Known rows, with every way that one mark hangs from another:
Z100{Z457{Z47}}: [-0.004 -2.937  0.717 -0.094 -1.999 -0.707  7.744  0.417 -2.415 -1.844
 -0.794  2.975 -2.047  4.018 -0.765  1.720 -0.770  3.440  1.317 -0.495]
Z796{Z43 Z331{Z75 Z100}}: [ 0.693 -2.255  0.631 -1.084 -1.255  0.243  5.541  0.554  0.344 -4.475
 -0.131  3.291 -0.333  1.018 -0.139 -0.415  0.162  3.341  2.411 -0.843]
Z100{Z331 Z457}: [ 0.435 -3.040  1.470  1.544 -1.729  0.155  5.677  0.382 -1.360 -3.049
 -2.020  2.615 -1.482  2.974 -0.196  1.865 -0.024  2.511  1.345 -0.891]
Z796{Z4}: [-0.306 -2.414  0.572 -0.625 -2.612  0.728  5.386 -0.443 -1.945 -3.403
  0.423  2.105 -2.343  2.238 -0.309  0.323  0.204  4.740  0.729 -1.907]
Z796{Z4 Z43 Z331{Z100}}: [ 0.378 -1.321  0.769 -0.141 -2.996  1.317  4.491  0.377 -0.509 -4.505
  1.199  1.600 -1.342  1.955 -0.881 -0.830  0.103  4.109  1.894 -2.387]
Z75{Z331{Z796} Z457{Z47}}: [ 1.176 -4.246 -0.671 -0.348 -3.252 -1.407  8.139  1.062 -0.120 -4.716
 -0.618  3.284 -1.783  2.864 -0.458  0.384 -1.022  1.949  1.595 -1.737]
Z331{Z796{Z4}}: [ 0.514 -2.638  0.623 -0.535 -2.762  0.061  5.699 -0.132 -0.455 -3.739
  1.045  3.474 -2.190  2.683 -0.190 -1.222 -0.132  4.944  1.332 -2.078]
Z47{Z457{Z75{Z331{Z100 Z796{Z43}}}}}: [ 2.515 -4.673  0.566 -1.777 -3.240 -1.619  5.559  1.735  0.773 -2.627
 -0.753  3.440 -2.034  2.095  0.022 -1.178  0.158  2.169  2.334 -1.643]
Z331{Z100}: [ 0.582 -2.764  0.290 -1.177 -2.892 -0.906  6.108 -0.680 -1.224 -3.880
 -1.972  2.908 -0.425  2.399  0.522  0.873 -0.061  3.403  1.284 -1.091]
Z331{Z100{Z457{Z75}}}: [ 0.890 -3.075  0.941 -1.378 -2.010 -1.743  5.725  0.928 -1.627 -2.821
 -2.502  2.851 -0.761  2.350  0.631  0.981 -0.665  3.396  1.593 -1.252]
Z796{Z4 Z331}: [-0.448 -1.686  0.270 -0.350 -2.526  1.343  4.574  0.159 -1.382 -3.455
  1.582  1.282 -0.586  1.634 -0.910 -0.035  0.519  4.434  1.247 -1.566]
Z457{Z75}: [-0.776 -2.741  0.288 -2.214 -2.152 -0.665  5.210  0.156 -1.741 -2.863
 -0.041  2.438 -1.125  1.705  0.241  0.921 -0.306  3.986  1.557  0.013]
Z796{Z4 Z43 Z331}: [-0.634 -1.211  0.685 -0.042 -2.594  2.197  4.295  0.394 -1.284 -3.456
  2.971  1.139 -1.882  1.669 -1.496 -0.685  0.345  4.461  1.564 -1.716]
Z47{Z457{Z75{Z331{Z100 Z796}}}}: [ 2.662 -5.159  0.150 -2.141 -3.154 -2.545  5.814  1.474  0.642 -2.646
 -2.154  3.567 -0.742  2.036  0.597 -0.524  0.315  2.069  2.059 -1.527]
Z457{Z75 Z100{Z331{Z796}}}: [ 0.306 -2.752  0.879 -0.180 -1.974 -1.787  4.703  0.978  1.125 -4.681
 -1.041  4.318 -1.411  3.326 -0.831 -0.007 -0.951  4.254  3.315 -0.539]
Z75{Z457{Z47 Z100{Z331{Z796}}}}: [ 1.050 -2.492  0.596  1.265 -2.600 -1.720  7.252  1.108  1.196 -6.646
 -1.508  4.151 -2.157  4.360 -1.687  0.547 -1.499  3.175  2.739 -1.581]
Z331{Z100 Z796{Z4}}: [ 1.546 -2.718  0.690 -0.653 -3.185 -0.926  5.918 -0.180  0.281 -4.717
 -0.690  3.954 -1.635  2.896  0.375 -1.387 -0.349  4.591  1.690 -2.770]
Z47{Z457{Z75 Z100{Z331}}}: [ 0.730 -3.157  1.337 -0.511 -1.902 -1.194  4.413  1.216 -0.289 -3.303
 -1.860  2.630 -1.832  2.894 -1.412  1.325  0.393  3.346  2.195 -0.471]
Z47{Z457{Z75 Z100{Z331{Z796}}}}: [ 1.608 -3.317  1.308 -0.437 -2.123 -1.909  4.722  1.539  1.225 -3.629
 -1.241  4.004 -1.707  3.255 -1.168 -0.197  0.047  3.639  2.862 -0.660]
Z331{Z75{Z457} Z796{Z4}}: [ 1.734 -3.151  0.738 -0.726 -1.313 -0.408  6.519  0.935  0.450 -6.278
 -0.037  4.082 -2.572  1.001  0.401 -1.619 -0.122  4.351  1.098 -3.021]
Z42{Z43}: [-0.688 -1.888  0.640 -0.953 -2.781  0.346  5.356 -0.519 -1.687 -2.577
  0.509  2.802 -2.316  2.179 -0.362  0.469 -0.008  3.201  0.847 -0.509]
Z47{Z457{Z75{Z331{Z796{Z43}}} Z100}}: [ 1.564 -4.207  0.448 -1.461 -2.718 -1.381  5.071  2.018  0.079 -2.117
  0.513  3.012 -2.898  2.522 -1.835 -1.079  0.264  3.421  2.556 -1.396]
Z331{Z75{Z457{Z100}} Z796}: [ 1.625 -3.076  0.236 -0.968 -1.077 -1.758  6.792  0.954  0.544 -6.218
 -1.219  4.527 -1.464  1.465 -0.665 -0.881 -0.421  4.299  1.860 -2.077]

Rows:
[ 2.147 -3.843 -0.165 -0.149 -3.640 -0.849  6.542  0.979  0.455 -5.801
 -1.123  2.942 -1.682  1.642  0.043 -0.941 -0.509  1.722  1.634 -2.973] : Z75{Z331{Z100 Z796{Z43}} Z457}
[-0.683 -2.570  0.859 -0.256 -1.862 -1.684  5.959  0.989 -0.018 -4.297
 -1.571  3.524 -2.435  4.439 -1.492  1.993 -1.442  3.973  3.273  0.094] : Z457{Z47 Z75 Z100{Z331}}
[ 0.557 -2.533 -0.009 -1.032 -0.962  0.187  5.916  1.000 -0.504 -5.467
 -0.210  2.156  0.446 -0.205 -0.067  0.312  0.328  2.806  1.248 -1.088] : Z796{Z331{Z75{Z457}}}
[ 1.891 -2.888  1.402 -0.824 -1.595 -0.380  6.135  0.519  1.319 -5.266
  0.048  5.223 -3.292  2.258  0.411 -2.372 -0.249  4.889  2.279 -2.853] : Z331{Z75 Z100 Z796{Z4 Z43}}
[ 1.402 -3.865  0.528 -1.116 -3.211 -0.831  5.009  1.354  0.711 -4.279
  0.083  3.401 -3.140  2.308  0.148 -1.726 -0.773  3.705  2.589 -2.981] : Z457{Z75{Z331{Z100 Z796{Z4 Z43}}}}
[ 0.288 -2.483  1.247  0.340 -2.202 -1.660  5.775  1.551  1.484 -5.149
 -0.335  4.612 -3.633  4.997 -1.572 -0.274 -1.776  5.237  3.659 -1.520] : Z457{Z47 Z75 Z100{Z331{Z796{Z4}}}}
[ 1.087 -1.986  1.087  1.507 -2.618 -0.236  5.412  1.015  1.066 -6.811
 -0.257  3.373 -2.626  2.831 -1.766 -0.549 -0.797  3.183  2.414 -2.132] : Z75{Z457{Z100{Z331{Z796{Z43}}}}}
[ 0.803 -2.852  1.500  0.781 -0.825 -1.107  7.202  1.089  2.165 -5.300
 -0.330  6.146 -3.810  4.537 -1.673 -0.420 -1.222  4.276  3.872 -0.528] : Z457{Z47 Z100{Z331{Z75 Z796{Z43}}}}
[ 0.479 -1.836  0.294 -0.435 -2.907  0.422  4.773  0.149 -0.610 -4.491
 -0.208  1.680 -0.048  1.916 -0.352 -0.194  0.244  4.023  1.620 -2.285] : Z796{Z4 Z331{Z100}}
[ 0.070 -2.168 -0.105 -0.469 -2.571 -1.286  7.528  0.602 -1.602 -5.280
 -1.075  2.465 -2.093  3.392 -1.861  1.424 -1.084  3.796  1.501 -1.492] : Z75{Z457{Z47 Z100}}
[-0.151 -3.106  1.514  0.401 -1.510 -1.117  6.516  1.457 -0.835 -2.877
 -1.701  3.344 -2.384  4.125 -0.323  2.214 -1.398  2.805  2.488 -0.002] : Z100{Z331 Z457{Z47 Z75}}
[ 1.587 -3.753  1.095 -0.658 -0.749 -2.019  8.440  0.829 -0.728 -3.354
 -3.202  4.809 -1.848  3.584  0.385  1.200 -0.872  3.270  1.896 -1.201] : Z331{Z75 Z100{Z457{Z47}}}
[ 1.594 -4.591  0.182  0.133 -2.682 -1.057  6.468  0.541 -1.826 -2.533
 -3.368  2.304 -0.804  2.449  0.299  1.423  0.081  1.898  1.104 -2.208] : Z75{Z331{Z100{Z457}}}
[ 0.335 -4.109 -0.656 -0.368 -3.019 -0.667  7.825  0.768 -1.584 -4.429
 -1.273  1.867 -1.942  2.424 -0.592  1.842 -0.681  1.702  1.023 -1.587] : Z75{Z331 Z457{Z47}}
[ 0.725 -3.749  1.689  1.058 -0.108 -0.745  7.682  1.047 -0.132 -3.517
 -2.574  4.667 -2.632  3.767 -0.066  1.997 -0.667  2.681  2.235 -0.365] : Z100{Z331{Z75} Z457{Z47}}
[ 0.794 -2.400  1.261  1.426 -2.443 -0.370  4.873  0.401  0.951 -5.325
 -0.542  3.991 -2.680  3.866 -1.361 -0.624 -0.413  4.987  2.484 -2.433] : Z457{Z100{Z331{Z796{Z4}}}}
[ 0.871 -1.949  1.044  1.547 -2.690 -0.859  6.942  1.358  1.327 -6.727
 -0.116  4.049 -3.464  4.392 -2.238 -0.071 -1.673  3.198  2.995 -1.703] : Z75{Z457{Z47 Z100{Z331{Z796{Z43}}}}}
[ 0.470 -3.404  0.437 -0.770 -2.733 -0.565  4.548  1.692  0.032 -3.700
  1.333  3.019 -3.980  2.633 -1.670 -1.599 -0.724  5.062  2.771 -2.747] : Z457{Z75{Z331{Z796{Z4 Z43}}} Z100}
[ 1.408 -4.620 -0.284 -1.861 -3.006 -2.393  5.847  0.909  0.604 -3.669
 -1.947  3.831 -0.503  2.096  0.982 -0.372 -0.701  2.738  2.519 -1.408] : Z457{Z75{Z331{Z100 Z796}}}
[ 0.525 -2.735  1.904  0.771 -1.760 -0.955  6.548  2.038  0.798 -3.208
  0.316  4.596 -3.546  4.619 -0.785  0.101 -1.843  3.173  3.340 -0.302] : Z100{Z331{Z796{Z43}} Z457{Z47 Z75}}
[-0.398 -2.480  0.723  0.887 -2.214 -0.926  6.616  0.141 -0.323 -4.387
 -1.732  3.599 -2.330  4.838 -1.846  2.061 -0.947  3.755  2.680 -0.340] : Z457{Z47 Z100{Z331}}
[ 1.749 -3.687  2.092  1.649 -0.454 -0.816  7.465  1.583  1.371 -4.312
 -1.297  5.706 -3.817  4.396 -0.165 -0.213 -0.985  3.922  2.600 -2.029] : Z100{Z331{Z75 Z796{Z4}} Z457{Z47}}
[ 1.016 -3.374  1.021  0.490 -0.774 -1.979  7.443  0.894  2.105 -5.282
 -1.781  6.272 -2.488  4.494 -1.130  0.267 -1.110  4.200  3.622 -0.491] : Z457{Z47 Z100{Z331{Z75 Z796}}}
[-0.063 -2.191  1.306  0.203 -2.174 -1.475  5.977  1.590  1.567 -4.625
  0.500  4.842 -3.540  4.942 -1.940 -0.144 -1.943  4.370  4.118 -0.238] : Z457{Z47 Z75 Z100{Z331{Z796{Z43}}}}
[ 1.346 -4.211 -0.622 -0.526 -3.388 -1.614  8.073  0.751 -0.819 -5.415
 -3.037  2.322 -1.317  2.737  0.010  1.707 -0.870  1.319  1.280 -2.264] : Z75{Z331{Z100} Z457{Z47}}
[-0.504 -2.554  0.901 -0.290 -1.816 -1.050  4.418  0.665 -0.310 -4.423
 -1.695  2.925 -1.570  2.866 -1.002  1.548 -0.634  4.007  2.684 -0.412] : Z457{Z75 Z100{Z331}}
[ 1.031 -4.475  0.579 -0.352 -2.297 -1.519  6.927  2.263 -0.559 -2.178
 -0.086  3.546 -3.470  3.870 -0.485 -0.229 -1.378  3.766  2.310 -2.263] : Z100{Z457{Z47 Z75{Z331{Z796{Z4}}}}}
[ 0.328 -2.088  1.006 -0.214 -2.861  0.935  5.430  0.080 -0.366 -3.721
  2.500  3.342 -3.506  2.724 -0.753 -1.881 -0.212  5.060  1.580 -2.178] : Z331{Z796{Z4 Z43}}
[ 1.151 -2.104  0.436 -0.774 -1.539 -0.452  7.429  1.510  0.628 -6.416
 -0.467  3.268 -1.150  1.699 -0.625  0.006 -0.846  2.546  2.377 -1.443] : Z796{Z43 Z331{Z75{Z457{Z47}} Z100}}
